In the rows, 128 means zero.
Known rows, with every step that occurs:
bugufoz, raviben, tubenar, kuvu, maku: [105 108  97 112 161 150  98 136  97 112 118 143 154 112 175 142 149 119
 176 159 125 137 152  75 161 101 110 145 162 125 112 156 112 143  75 172
 151 120 151 122 143 104 126 151 121 114 160  76 125 111 128 244 115  92
 173 126 143 133 136 153 107 124 119 175 133  93 118 153 163  87 126 124
 169 155  95]
kuvu, tubenar, raviben, zifuv, zube, vire: [128 129 128 110 119 165 135 121 112 116 129 112 169 120 141 113 137 161
 153 106 116 131 146 118 139  93  88 157 155 152 131 139 126 148  56 168
 128 135 150  98 128 104 131 138 103 115 116 105 123 114 138 175 126 104
 136 140 110 131 166 173  83 126 100 132 126 129  78 103 122 108  85 147
 155 146 133]
tubenar, kuvu: [124 125 129 123 124 129 119 130 120 136 120 144 169 133 152 134 131 128
 139 125 120 126 131 102 136 130 123 144 145 131 111 139 114 139 120 148
 133 132 148 122 134 132 138 138 115 129 139 124 124 121 136 155 119 131
 140 168 128 135 125 136 128 117 126 149 134 103 118 130 113 121 138 121
 139 122 121]
maku, raviben, zifuv: [138 147 100 121 117 151 151 130  93 107 139 126 169  97 131 111 131 132
 126  86 111 130 138 110 146 103 105 151 151 121 113 132 129 126  77 147
 137 143 143 101 125 134 145 125 111 112 123 112 141 115 145 149 119 124
 148 141 130 148 116 158 128 131 115 142 133 137 101 127 133  89 126 180
 121 135 129]
maku, kuvu, vaguzar: [134 111 119 125 110 120 107 134 151 135 118 145 147 132 135 143 123 135
 134 113 107 135 124 128 156 117 132 179 138 146 102 182 113 131 120 143
 138 153 150 149 143 147 138 123 135 147 148 122 142 115 130 127 113 124
 143 134 127 140 114 126 138 103 129 171 145 106 125 121 108 119 139 124
 128 127  88]
molop, raviben, zifuv, kuvu, vaguzar: [115 113 100 128 122 141 131 132 122 130 137 130 171 115 152 160 130 130
 120  65  93 139 127 118 151  81 100 158 158 134  92 204 111 132  84 153
 161 133 163 150 125 146 146 151 122 141 154 115 132  88 154 177  93 117
 125 106 115 135 122 159 132 125 114 173 149 128 106 138 112  93 169 126
 147  99  77]
tubenar, raviben, zifuv: [135 127 113 128 127 157 130 136  97 120 137 122 158 112 138 120 142 129
 144  85  99 133 145 109 139 100 102 150 149 106  95 146 137 105  78 155
 133 139 159 109 128 122 156 152 110 114 139  87 137 117 149 184 116 129
 149 159 120 170 121 160 101 140 121 130 114 154 102 147 110  95 125 155
 123 128 118]
vire, zube, maku, kuvu, tubenar: [157  78 146 114 125 153 120 130 115 114 122 149 158 113 142 109 129 164
 175 155 117 124 111 123 148  87 107 180 149 140 130 181 116 148  89 151
 124 121 144 118 149 131  86 106 123 117 146 124 118 108 121 182 146  74
 122 128 142 133 147 123 123 126  98 147 147 101 103 104 130 120  76 135
 142 147 138]
tubenar, kuvu, vaguzar: [124 123 121 123 128 107 103 129 137 140 114 158 156 126 150 151 133 116
 142 105  98 126 123 119 137 116 121 164 155 153  87 164 110 140 115 160
 140 154 157 138 135 139 152 132 115 151 157 112 133 111 142 149  97 141
 144 159 116 138 125 129 137 112 132 173 146 102 119 127 116 120 155  95
 152 125  85]
kuvu, maku, zube: [125 137 154 124 159 131 104 115 135 103 139 154 110 140 128 121 130 114
 145 146 125 129 111 122 134 116 112 115 142 164 141 141 116 141  99 129
 122 107 127 146 140 124 133  98 122 125 108 101 136 121 126 151 115  91
 138 103 127 117 132 153  85 101 106 127 135 134 100 142 170 136  97 156
 141 135 128]
raviben, tubenar, kuvu, maku, zube, petud: [108  99 159 119 140 135  92 109 121  98 129 144 155 131 149 126 138 125
 149 165 114 131  97 105 137  99 117 143 160 170 146 157 122 141  68 165
 116 126 135 135 129 135 133 117 117 128 137 113 114  83 129 227  98  90
 151 133 152 124 153 158 101 110 102 146 137 119  92 120 172 112  84 126
 160 141  99]
kuvu, tubenar, raviben: [144 123 122 132 152 158 130 144 126 131 121 140 158 116 158 114 118 129
 203 130 120 133 150 123 163  83 114 162 169 117 106 163 124 119 103 171
 161 148 152  93 138 110 107 140 127 124 159 100 118 118 130 185 129 124
 126 151 132 168 131 151 104 147 129 140 123 115 112 112 133 111 113 129
 148 151  95]
kuvu, maku, raviben, tubenar: [123 137  94 106 167 150 129 128 112 106 142 148 154 110 137 105 133 129
 174 153 142 134 148 107 163  84 128 150 176 120 138 148 116 133  76 162
 159 133 128 102 138 117 121 119 137 113 139  90 121 108 122 214 129  97
 164 113 141 127 137 147 107 134 112 168 129 115 121 120 184  75 105 150
 142 156 102]
maku, raviben, tubenar, kuvu, zifuv, zube, vire: [125 139 127 101 120 159 133 116 118 102 136 131 188 122 137 106 125 153
 138 130 132 128 133  97 135 102 115 158 180 164 141 131 106 165  42 169
 126 141 140 116 134 108 131 119 109 136 120 108 132 113 148 185 122 102
 158 146 116 120 156 168  90  93  87 158 143  97  85  99 145  78  92 161
 160 147 127]
zifuv, zube, vire: [127 131 142 117 102 130 122 112 138 127 123 106 133 146 114 119 126 165
 110 132 146 128 119 135 104 127 119 124 123 167 157 111 128 149 114 128
 109 119 117 129 125 113 128 119 118 135  97 140 132 126 128 121 130 115
 123 125 112  90 156 137 106 101 107 120 135 129  96 101 126 130 103 134
 143 129 152]
petud, zube, maku, raviben, tubenar: [159  85  96 120 123 139 141 120 111 117 125 130 161 102 141 107 118 145
 149 145 133 128 110 132 120  77 131 159 154 135 128 153 118 123  78 173
 139 125 120  89 108 151  90 108 149 115 141 120 112 101 139 204 115  79
 141 146 138 140 119 134 127 124  98 147 130 121 109 122 155  77  92 156
 119 158 141]
raviben, zifuv, kuvu: [123 123 124 126 109 170 144 147 100 117 147 101 176 114 141 143 129 131
 115  91 109 135 134 112 140 119 107 156 152 116 114 150 110 151  83 136
 138 119 157 142 135 134 147 143 112 122 145 117 133 107 138 167 115  97
 132 117 114 129 133 154 129 134 118 148 141 134 109 137 107 113 149 156
 150 122 101]
raviben, tubenar, kuvu: [130 104 118 115 140 144 119 126 112 126 117 135 168 123 158 133 132 118
 153 147 126 130 139  87 143 121 135 165 157 116 122 153 112 144  87 159
 140 136 145 112 126 135 140 132 129 119 153 103  97 107 139 211 111 118
 156 149 138 130 132 135 130 125 124 170 129  98 128 123 123 100 126 102
 143 132 108]
bugufoz, raviben: [131 119  97 138 119 131 124 130 128 128 103 108 117 110 160 144 130 142
 135 116 118 138 141 116 142 118 126 127 118 129 110 145 128 119 123 136
 143 123 126 117 120 107 118 143 121 126 141 115 137 132 132 131 124 127
 130 133 127 139 126 136 140 123 142 124 130 119 123 141 128 114 146 135
 151 138 135]
zifuv, raviben, tubenar, kuvu, maku, zube: [130 125 129 114 182 152 111 112 132 106 141 159 166 143 145 124 112 118
 181 153 132 138 135  84 140  92 104 147 179 149 133 167  97 146  47 166
 149 105 153 130 139 119 131  97 128 127 132  77 120  97 130 231 105  81
 159 125 132 134 152 179  77 120 111 170 125 122  94 129 166  99 118 161
 158 143  94]
raviben, molop: [161 116 144 146 136 114 109 135 133 146 130 123  96 117 135 136 106 126
 124 123 133 119 130 120 157 110 144 140 141 137 121 149 127 120 121 140
 133 133 137 150 119 135 130 131 115 122 154 120 128 132 137 144 118 141
 135 113 119 156 135 134 112 140 134 118 120 135 145 125 121 131 147 147
 128 122 128]
kuvu, maku: [101 138 132 121 157 135 109 137 120 115 147 155 124 127 128 125 151 118
 147 143 126 125 136 115 139 116 108 113 143 140 131 120 124 138 114 138
 129 121 130 141 145 115 129 132 122 126 127 104 140 122 117 160 134 106
 146 106 129 116 140 137 105 138 108 143 132 127 129 144 164 114 112 134
 145 139 110]
zifuv, zube, petud: [119 118 166 126  92 121 119 107 151 114 135 120 134 142 112 121 121 148
  96 141 129 140 101 148 113 117 126 111 123 169 163 124 128 136 114 121
 104 126 122 134 113 126 127 117 113 126 124 138 125 107 125 126 117 111
 129 144 148 104 152 141 113 110 116 103 138 128  95 105 132 128 100 122
 150 124 137]
petud, zube: [134 101 119 128 104 123 123 125 131 138 126 122 140 128 129 120 124 134
 115 115 130 126 114 161 112  95 124 144 123 146 128 135 120 126 132 137
 116 121 121 124 123 144 112 131 126 129 120 124 136 136 124 131 120 107
 119 126 115 132 118 130 118 127 111 141 135 128 121 143 117 128 121 130
 130 133 141]
molop, raviben, tubenar, kuvu, zifuv: [109 112 125 121 147 161 129 138 105 102 134 152 178 105 167 125 134 124
 163 124 124 127 142  73 166  88 107 146 180 112 116 179 111 135  59 160
 142 134 159 130 132 120 134 151 124 131 162  97 109  94 155 219 113 111
 149 130 137 147 124 167  97 124  97 178 132 100 124 143 141  63 127 130
 141 119 102]
tubenar, raviben, zifuv, zube, maku, kuvu: [153  94 142 124  97 150 126 136 110 109 136 136 174 128 127 119 121 163
 130 130 107 143 126 101 130 116 106 150 141 136 121 161 119 134  70 138
 123 127 171 115 133 128 125 121 123 106 137  97 138 100 144 166 118  73
 165 177 140 138 112 161  91  96 100 125 132 122  81 133 100  87  93 180
 120 134 140]
bugufoz, raviben, zifuv, zube: [128 126 110 120 108 136 139 114 122 105 136 105 130 116 140 136 133 145
 100  98 105 145 143 112 130 113 107 127 126 143 133 134 129 147  86 112
 122 114 147 128 118 106 137 126  99 101 125  87 141 124 135 142 120 100
 152 121 127 115 136 170 111 109 118 120 129 134  91 149 116 112 122 145
 149 139 157]
molop, raviben: [125 120 121 139 130 124 133 129 130 127 126 136 136 131 144 131 118 142
 144 111 149 128 129 111 140  91 118 104 130 116 130 165 129 105 127 126
 158 120 129 125 117 135 112 146 142 127 131 138 123 117 144 152 125 132
 110 113 141 123 108 145 109 130 119 136 131 128 121 136 131 100 146 126
 116 102 136]
tubenar, raviben: [142 124 129 133 135 139 125 144 125 137 124 131 149 129 136 122 121 136
 156 118 118 132 141 124 133 114 128 138 147 118 107 145 124 103 126 154
 144 134 142 109 127 112 127 139 131 131 143 107 130 129 142 164 121 135
 140 168 127 161 120 143 101 134 133 123 118 137 107 127 115 105 128 144
 130 132 115]

Rows:
[130 116 173 136 107 122 110 107 144 109 124 119 129 133 125 129 116 141
 114 140 119 130  89 139 113 119 126 117 118 176 149 145 136 121 113 136
 108 127 113 134 116 146 133 108 117 139 115 147 126 105 131 132 107 115
 116 134 143 130 133 142 122 105 122 102 136 138  91 106 137 142  91 138
 134 121 133] : maku, zube, petud
[119 126 147 115 103 154 130 114 129  90 147 137 187 113 129  99 120 143
 128 141 124 136 115 110 146  84 122 148 182 160 147 147 113 159  53 155
 121 145 146 121 121 120 136 118 105 129 148 104 128  88 144 192 113  95
 159 168 155 131 153 171 101  97  96 147 151 100  81  96 149  70  88 141
 157 148 100] : maku, raviben, tubenar, kuvu, zifuv, zube, petud
[138 123 145 127 121 131 114 106 129 121 108 111 123 139 123 128 118 157
 123 123 130 128 102 132 105 138 122 132 123 172 138 132 124 122 106 146
 114 119 104 131 125 130 133 116 124 142  89 149 131 128 135 120 121 117
 107 114 104 113 146 138 104  97 113 115 132 140  95 112 134 146  94 160
 130 123 158] : maku, zube, vire
[195  71 158 137 139 140  98 140 119 139 110 141 137 106 152 106  95 162
 188 142 120 120 120 111 169  58 125 195 174 144 107 207 115 107  73 181
 142 137 159 121 134 131  98 128 115 109 185  99 123 117 144 229 126  99
 132 155 118 190 144 134  90 144 112 117 127 123 101 107 115 104 106 166
 136 140 136] : vire, zube, maku, kuvu, tubenar, raviben, molop
[151  62 134 132  94 132 114 142 128 130 123 137 164 126 135 123 119 160
 128 146 128 127 108 135 117 117 120 156 123 146 124 161 109 134 114 139
 117 122 136 129 130 156  93 127 143 125 137 133 143 113 131 143 122  72
 133 156 129 145 106 133 130 103 101 143 142 115 113 138 109 111  99 170
 116 138 144] : petud, zube, maku, kuvu
[109 134 140 123 136 143 123 142 105 111 138 150 166 111 147 123 143 120
 143 119 112 119 134  89 142 125 107 141 168 135 106 132 108 153  77 150
 119 142 155 149 142 114 148 144 101 137 149  99 142 116 147 156 128 119
 147 154 121 157 130 151 109 110 102 158 141 104 120 150 127 106 128 145
 151 132  96] : tubenar, kuvu, zifuv
[164 124 138 147 153 161 119 140 131 131 143 134 152 117 134 112  85 143
 147 111 141 131 150  97 180  94 126 167 177 132 112 175  98 125  61 151
 148 139 165 163 130 122 127 127 122 134 173  94 149 120 139 174 130 118
 141 131 119 202 149 171  95 141 122 141 127 130 136 128 117  90 164 204
 133 131  92] : maku, kuvu, zifuv, raviben, molop
[145 104 114 114 103 146 126 127 108 119 137 132 175 102 134 136 129 162
 119  75  76 132  86 136 120  76  92 177 170 166  86 181 110 142  52 167
 133 130 150 126 127 146 140 112 105 140 148 110 146  95 155 183 104  88
 137 140 100 139 146 130 130 107  98 160 166 133  71 123 124  88 133 158
 163 132 111] : vire, zube, maku, raviben, zifuv, kuvu, vaguzar
[127 145 121 131 158 169 146 129 127 111 153 140 165 120 123 109 113 135
 147 107 137 136 151 115 137  96  97 139 167 132 110 128 106 131  67 141
 139 124 152 137 127 103 126 127 122 148 136  98 143 117 134 153 136 114
 132 139 120 175 152 166 102 145 116 137 128 136 120 137 140  89 151 165
 147 143  82] : kuvu, zifuv, raviben
[126 119 110 125 112 143 126 136 120 126 140 119 164 110 143 161 137 125
 112  83  83 137 123 130 136 106 104 174 155 140  85 176 110 155  81 149
 135 146 162 151 135 144 160 142 112 142 156 109 133 101 143 157 103 114
 138 112 107 138 138 143 140 126 123 166 145 126 112 134 112 113 158 131
 157 123  78] : raviben, zifuv, kuvu, vaguzar
[125 112 113 130 135 180 149 148  99 114 141 125 189 102 172 140 125 136
 164  94 120 132 144  95 173  73  92 168 176 107 116 196 110 149  63 157
 177 122 168 123 143 142 105 160 119 114 161 115 112  88 134 209 123  94
 113  90 134 145 139 176 121 157 104 169 136 108 111 123 126  98 135 135
 155 126  86] : molop, raviben, zifuv, kuvu, tubenar
[167  80 140 120 130 157 120 137 120 120 110 146 171 117 154 101 116 171
 202 145 111 127 119 119 147  70 108 181 160 129 108 194 117 118  79 175
 139 131 153  95 146 124  98 129 125 119 158 104 128 116 135 215 137  87
 131 172 138 159 136 132  94 132 104 131 140 113  85 107 125  95  87 153
 145 152 128] : vire, zube, maku, kuvu, tubenar, raviben
[120  98 160 118  88 129 104 106 136 115 120 119 127 133 115 103 132 162
 104 128 120 127  85 163  98  86 128 136 125 167 149 136 143 110 113 138
  90 119 109 135 120 130 138 130 105 132 127 148 131 118 128 160 130 117
 114 141 136 118 164 110 128 134 117  98 146 146  92 106 139 130  95 118
 144 122 152] : vire, zube, petud
[119 136 148 121 149 160 118 127 104  96 153 132 148 128 135 139 129 123
 131 117 108 135 114 104 133 108  98 135 162 157 132 164 105 155  66 137
 130 100 152 152 149 132 148 117 112 121 122  98 145 106 133 183 106  65
 143  85 121 119 144 170  91 107  99 146 140 137  88 153 152 126 116 180
 156 132 111] : raviben, zifuv, kuvu, maku, zube
[163 116 132 114 113 127 132 116 111 116 119 144 136 106 120  98 121 168
 139 128 120 120  87 137 107  84 116 136 148 160 127 131 130 117 100 147
 128 115 116 100 120 130 109  95 120 126 122 132 147 117 147 157 133 101
 121 157 129 128 136 115 119 111 102 106 147 135  78 109 148  96 100 175
 135 138 171] : vire, zube, maku, raviben
[104 115 168 125 117 159 105 118 116  90 150 120 161 125 126 133 134 138
 121 131 102 139  97 119 131  99  97 131 154 170 137 154 121 139  65 146
 116 117 140 158 136 136 146 129 104 128 126 118 144  84 132 187  98  75
 139 109 139 123 154 172  98 118  93 132 144 144  77 132 159 119  98 175
 158 127  98] : raviben, zifuv, kuvu, maku, zube, petud
[138 114  89 112 153 133 117 108 140 135 122 149 180 129 156 143 116 121
 164 120 110 139 140 106 146  82 121 190 176 134  89 187 101 140  71 178
 158 150 166 121 123 136 149 127 132 149 165  92 111  96 138 220 105 125
 157 157 125 154 150 148 130 132 137 184 132 110 120 105 128  83 161  96
 161 139  59] : zifuv, raviben, tubenar, kuvu, vaguzar
[107 118 171 126 130 127  95 107 135  97 137 137 121 134 124 119 130 133
 129 154 121 131  89 136 122 108 110 107 132 182 151 138 127 127  99 144
 111 120 118 146 125 130 131 115 118 134 116 131 138  97 123 155 109  97
 129 121 148 123 150 149  94 107 108 119 139 140  92 119 173 131  82 151
 151 130 121] : kuvu, maku, zube, petud
[ 95 106 114 113 165 146 106 132 103 115 134 167 168 126 166 130 150 121
 185 153 140 126 145  67 166  80 106 133 171 116 126 180 111 134  82 169
 159 123 156 127 136 126 125 147 135 114 151  93 110  91 138 252 117  98
 160 111 147 116 133 165  87 136  98 182 132 100 125 143 167  71 126 112
 147 120  88] : molop, raviben, tubenar, kuvu, maku
[142 119  97 121 165 160 146 109 133 121 138 118 157 128 131 121 106 134
 159 137 146 143 153 111 138  95 129 159 162 108 128 152 119 129  71 151
 156 119 135 109 115 123 125 116 151 126 147 107 100 108 125 214 126 114
 142 129 134 146 152 145 125 161 129 154 111 135 127 112 142  87 141 127
 131 143  98] : zifuv, raviben, tubenar
[144  88 134 133 107 135 119 137 121 122 123 136 159 120 130 129 120 152
 135 156 124 131 114 104 127 141 121 145 127 128 123 154 117 134 117 138
 127 124 135 130 133 145 109 123 143 127 142 142 133 104 130 136 126  87
 138 157 139 139 112 130 133 108 112 137 136 109 117 130 112 111 109 157
 113 128 137] : zube, maku, kuvu
[124  94 111 126 142 138 127 129 112 127 117 144 175 128 172 137 125 129
 166 134 138 126 138  74 156  89 127 151 159 105 124 187 111 127  93 160
 161 129 152 111 121 143 129 148 145 118 159 109  91  95 145 232 107 122
 143 138 147 122 117 148 118 129 118 170 131 101 122 124 128  77 136 104
 130 107 113] : molop, raviben, tubenar, kuvu
[116 125 148 107 141 150 133 127 132 100 144 146 161 125 132 115 127 116
 130 143 120 134 136  92 144 104 119 148 173 147 143 145 102 174  61 135
 114 127 161 141 136 106 141 116 106 120 144  80 121 112 140 191 121  86
 165 132 134 123 147 163  86 103  96 155 137 101 105 135 131  92 105 124
 160 141 111] : raviben, tubenar, kuvu, zifuv, zube
[111  91 141 127 130 141  84 108 122  96 114 126 148 117 161 138 135 130
 155 161 107 139 107  97 144  92 115 135 157 169 131 167 118 133  71 174
 130 120 130 134 126 120 127 129 111 125 145 105 123  90 134 223  95  87
 158 141 153 132 150 165 105 106 112 138 141 114  85 128 167 108  91 134
 168 148 109] : bugufoz, raviben, tubenar, kuvu, maku, zube, petud
[178  94 158 133 140 157 111 128 124 123 141 139 135 113 124 102  90 173
 147 113 130 127 117 113 144  70 113 170 177 150 113 173 101 119  40 154
 124 117 157 161 124 129 117 115 110 133 168  99 144 117 144 197 135  89
 136 141 111 183 166 148  90 138 100 118 135 142 111 130 121  83 140 205
 135 135 128] : vire, zube, maku, kuvu, zifuv, raviben, molop
[120 111 139 120 170 137 102 118 119 103 132 164 147 137 163 125 122 118
 175 147 130 126 123  81 156  85 113 128 165 145 139 193 104 132  74 159
 152 108 145 132 134 130 129 115 133 115 130  90 116  94 143 236  97  91
 149 103 145 115 125 171  75 106  99 169 131 116  98 141 173  94 110 136
 143 118 117] : molop, raviben, tubenar, kuvu, maku, zube
[101  98 162 121 107 149 120 119 127  90 140 143 173 122 144 119 127 136
 121 134 127 135 114 105 144  73 109 130 169 151 152 170 114 140  61 149
 124 129 148 142 116 124 133 143 110 128 147 112 109  79 147 207 110  98
 144 146 159 122 152 178  88 109  91 139 145 106  91 116 143  71  96 112
 161 119 105] : molop, raviben, tubenar, kuvu, zifuv, zube, petud
[154  77 148 117  97 138 112 130 117 120 121 139 142 128 120 111 124 175
 133 146 123 126  96 118 110 116 118 157 124 147 127 160 123 127 101 134
 101 109 132 135 139 142 114 105 127 126 131 133 140 117 136 162 139  83
 131 151 135 122 133 105 121 107 101 123 151 121  96 121 117 111  96 160
 120 128 164] : vire, zube, maku, kuvu
[123 126 143 128 123 159 123 152 121 107 138 144 164 110 133 117 129 130
 135 120 123 131 136 103 157 129 119 155 151 128 119 147 109 149  86 131
 120 140 154 160 155 125 136 133 118 137 143 108 151 121 132 132 139 103
 149 126 127 153 120 147 109 107 103 154 145 105 126 144 119 102 116 171
 117 137 103] : maku, kuvu, zifuv
[113 108 134 113 153 144  96 110 107 110 116 135 157 142 161 130 135 149
 169 145 140 120 124  80 137  87 100 131 157 162 141 179 111 131  65 177
 144 113 128 125 132 129 127 127 131 134 110 118 120  94 144 227 107  95
 135 106 125  99 141 163  72 102  87 163 132 117  88 119 176  95  96 145
 139 111 129] : molop, raviben, tubenar, kuvu, maku, zube, vire
[132 116 120 132 116 184 141 154 103 125 146 107 190 119 145 137 124 138
 141  86  98 144 139 105 143 105 103 164 166 117  96 163 114 124  80 159
 149 126 166 123 138 127 148 161 118 122 155 101 136 109 150 191 108 105
 142 141 111 159 126 165 113 136 121 145 133 139  94 138 101  92 149 167
 142 131  94] : tubenar, raviben, zifuv, kuvu
[100 132 133 115 157 134 103 145 104 123 141 168 162 132 146 130 150 118
 169 144 122 121 135  89 145 118  99 129 159 142 119 134 113 150 105 155
 138 129 153 136 149 121 136 140 116 128 143 100 142 114 128 192 119 106
 159 146 130 130 137 147  99 126 105 166 139 101 120 149 157 108 126 126
 162 132  93] : tubenar, kuvu, maku
[131 100  83 124 139 140 127 120 116 121 108 101 126 106 163 142 124 134
 148 139 122 141 147 109 150 109 137 146 130 111 123 157 130 123  98 148
 146 123 126 109 115 110 115 135 137 114 157 106 102 121 130 190 123 118
 147 115 135 140 133 136 137 129 142 147 118 119 126 140 143  96 127 116
 148 152 129] : bugufoz, raviben, tubenar
[122 155 115 118 150 141 122 138 103 117 137 170 190 121 153 111 140 129
 178 128 130 126 136  89 166  97 114 139 175 139 119 136 109 133  97 164
 162 135 147 111 148 118 128 122 118 124 132 101 157 115 136 179 120 109
 158 160 136 137 120 153 104 114 111 163 146 103 104 121 170  81 131 169
 154 141  98] : tubenar, kuvu, maku, raviben
